Each row was made from one path, in order. Every step used is in the known rows, and no mark comes twice. Write each row's path.
Known rows:
tumid/bosib: [  6  13  10  -5  -5   6  -3   0  -6 -24   3  -2  -6  -2  13  19   6  13
  -8   0  15]
difoz/napib: [ -8 -14  -1  -9   3 -15   2   9   0 -20  12   0   0  -2 -12   8  14   1
  21   0   1]
dofez/dubi/bosib/tumid: [ 17   6  18   7   1 -20 -25   2 -11  40   1 -20 -27   4  -7  29   0  -7
  -1   4  38]
gefe/tumid: [ -2  22  -7   2   5  -3  -4  -9  -4 -25  13  11  -6  19 -17   5   2  -5
  -4  -1   7]
gefe/tumid/bosib/dubi: [  8  22  13  -2  -4   2  -2  -1  -6 -79  19  13 -26  21 -14  40   9   8
   3   1  33]
dubi/bosib/tumid: [ -1  -4  27   0   0 -22 -32  11 -15  48   9 -17 -19  -1   0  15  -8   0
   9   2  28]
bosib/dubi/gefe: [ -8 -19  18  12  -1   3   3   5  -4 -22   3   4 -21   9 -23  18   9   1
  26   1  -1]
dubi/bosib/tumid/dofez: [  5  -3  39   0  -3 -37 -18   7 -18  51   4 -12 -20   5  22  13   3  15
   5   3  16]
dubi/gefe/tumid/dofez: [ -9  14  14  13   5 -20  12 -14 -13 -10  11  20 -16  28  -7   3  19  14
   8   0 -15]
napib/dubi/gefe/tumid/bosib: [ -2  27  14  16  13  22 -17 -22 -26 -44  16  14 -17  25  -5  36   9  15
 -11   5   8]
napib/tumid/dofez/dubi/bosib: [ 32  -7  39   7 -31   0   0   2 -21   5 -21 -14 -17   7  15   0  26   7
 -22   3  23]
bosib/tumid: [ -3   3  15   4  10 -18 -21   6  -5  16  15  -7 -11  11   4   7 -19  -1
  14  -1   7]
tumid/gefe: [-19   0  13  -1   5   8  -4  14   7 -13 -18  -1   5   5   6  -3  11  -1
  41  -5  -1]
difoz/napib/dubi/bosib: [ -2 -27  12  -5   1   2 -19   4 -19   3   1  -8  -5 -11  -8  24  20   3
  -9   8  16]
lozo/napib/dubi: [ 15  26  24   5  21  17  -3 -19 -18  18   7  10  -7   3  13   7  -6   4
 -27   8   4]
difoz/napib/dubi/gefe/tumid/dofez: [ -9   0  16  11  14 -13   5 -18 -22 -37  20  20 -12  31  -8  19  28  18
  10   5 -17]
dofez/dubi/bosib/tumid/gefe: [ -2   9  28   5   7 -13 -29  16  -4  28 -20 -20 -22   8   1  24  11  -8
  35  -1  36]
gefe/tumid/dofez/dubi: [ 20  36   3   8   3 -19  19 -22  -3 -25  -1  14 -15  29   1   9  22   5
 -19   2   9]
bosib/tumid/dofez/dubi/gefe: [ 12   9  30  21  11 -32   0 -11 -11  25   3  -4 -28  26   9  18   8  12
  19   1  -4]
dofez/dubi/gefe/tumid/bosib: [  9  40   4  15   6   3   2 -20 -12 -43  10   7 -29  27 -22  35  23   6
   1   1  24]

Which path is each row?
[  8  43  40  19  26  -3  12 -32 -30   8  18  30 -24  34   7  11  14  17
 -16   8 -10]
lozo/napib/dubi/gefe/tumid/dofez
[  3  22   9   2   0 -19  12 -12  -6 -19  11  17  -8  24   7   1  13  12
  -5   0  -2]
gefe/tumid/dofez
[  4  30  -6  19  14  -2   4 -20  -6 -20   7  11 -24  28 -36  15  16  -8
   3   1   8]
dofez/dubi/gefe/tumid
[ -6   2  26  14  -1 -17  16  -7 -10 -42  11  21 -30  32 -17  20  20  13
  20   2  -5]
bosib/dubi/gefe/tumid/dofez
[-24 -21  37  -2  15  -8 -46  23 -18   6  -2 -15  -8   4   3  29  11   1
  46   2  21]
difoz/napib/dubi/bosib/tumid/gefe
[ 26  10   8   7  -4 -17  23 -12   1  -1 -13   1  -8  11  18   6  19  10
 -10   2   0]
tumid/dofez/dubi
[ 13 -14  42   1 -30  25 -13  16 -14 -80   2  -5 -19  11   4  17   0  10
   6  -1  28]
napib/tumid/bosib/dubi
[ -7  22  53   0   1  20 -11  15 -12 -12 -11   2  -6  15  15 -20   4  -2
  30  -4  10]
lozo/napib/tumid/gefe
[-22  -2  37  -1   6 -13 -36  25  -8  32 -10 -17 -13   4   5  13   3  -2
  48  -2  25]
dubi/bosib/tumid/gefe
[ 21  21  56   1  -9  -3  10  -2 -21   8   3   9 -12  16  32 -21   6  16
 -11   1   1]
lozo/napib/tumid/dofez
[ -7 -33  48   2 -22  10 -10  22 -20 -92  16  -4 -27  14 -20  28  24  15
  40  -2  17]
difoz/napib/tumid/bosib/dubi/gefe
[ -1  -6  28   7  -6   7   2   4  -9 -42   7   3 -28   7 -13  37  13  16
  19   2  15]
tumid/bosib/dubi/gefe
[-14  -7  31   2 -16  26 -17  22  -5 -38 -20  -6   6  13  10 -20   6  -4
  35  -7  -1]
napib/tumid/gefe
[ 41  23  59   4 -17  -5   9  -6 -28  32 -12  -4 -27   9  23  -1  26   8
 -30   6  32]
lozo/napib/tumid/dofez/dubi/bosib
[-15  -5  38   7  14   7 -47  13 -20  30 -12 -15 -10   5  15  22  -3   0
  26   3  20]
napib/dubi/bosib/tumid/gefe
[ 14  18  43   1  -4  13  -4   1 -19   3   8   3 -10  11  10 -16  -6   1
  -5   0  11]
lozo/napib/tumid
[ 20  -8  36  21 -18   6  10  -7 -17 -15 -14  -2 -18  24   9  -8  20  10
   0  -1  -8]
napib/tumid/dofez/dubi/gefe
[ -5 -25  26  -1   9 -15 -43   8 -25  20  15 -16 -13   0  -4  33   1   2
   8   7  24]
difoz/napib/dubi/bosib/tumid
[ 10 -24  35  11 -16 -11  11   3 -16 -37  -3  -4 -17  23  -7  -2  36  12
  21  -1  -7]
difoz/napib/tumid/dofez/dubi/gefe
[ -7  26  60   5  28   3 -38   8 -25  53  -3  -6 -20   7  19  22  -4   1
  23   5  28]
lozo/napib/dubi/bosib/tumid/gefe
[ 23  26  11   5  -8 -23   8 -16 -11   9  -5   5 -23  17  -3  19  33   4
 -25   5  27]
gefe/tumid/dofez/dubi/bosib
[ 14  20  49   5  23  -6 -34  -6 -32  68  14  -6 -26   3  14  26 -14   2
 -14  10  30]
lozo/napib/dubi/bosib/tumid
[ 10   0  22  -4 -11   7   2   8  -3 -54   4   0 -19   2   2  36   7  13
   7   2  26]
tumid/bosib/dubi
[-22   6  27   2  15 -11 -26  19   2   5  -5  -8  -6  15   9   4 -10  -2
  56  -6   4]
bosib/tumid/gefe
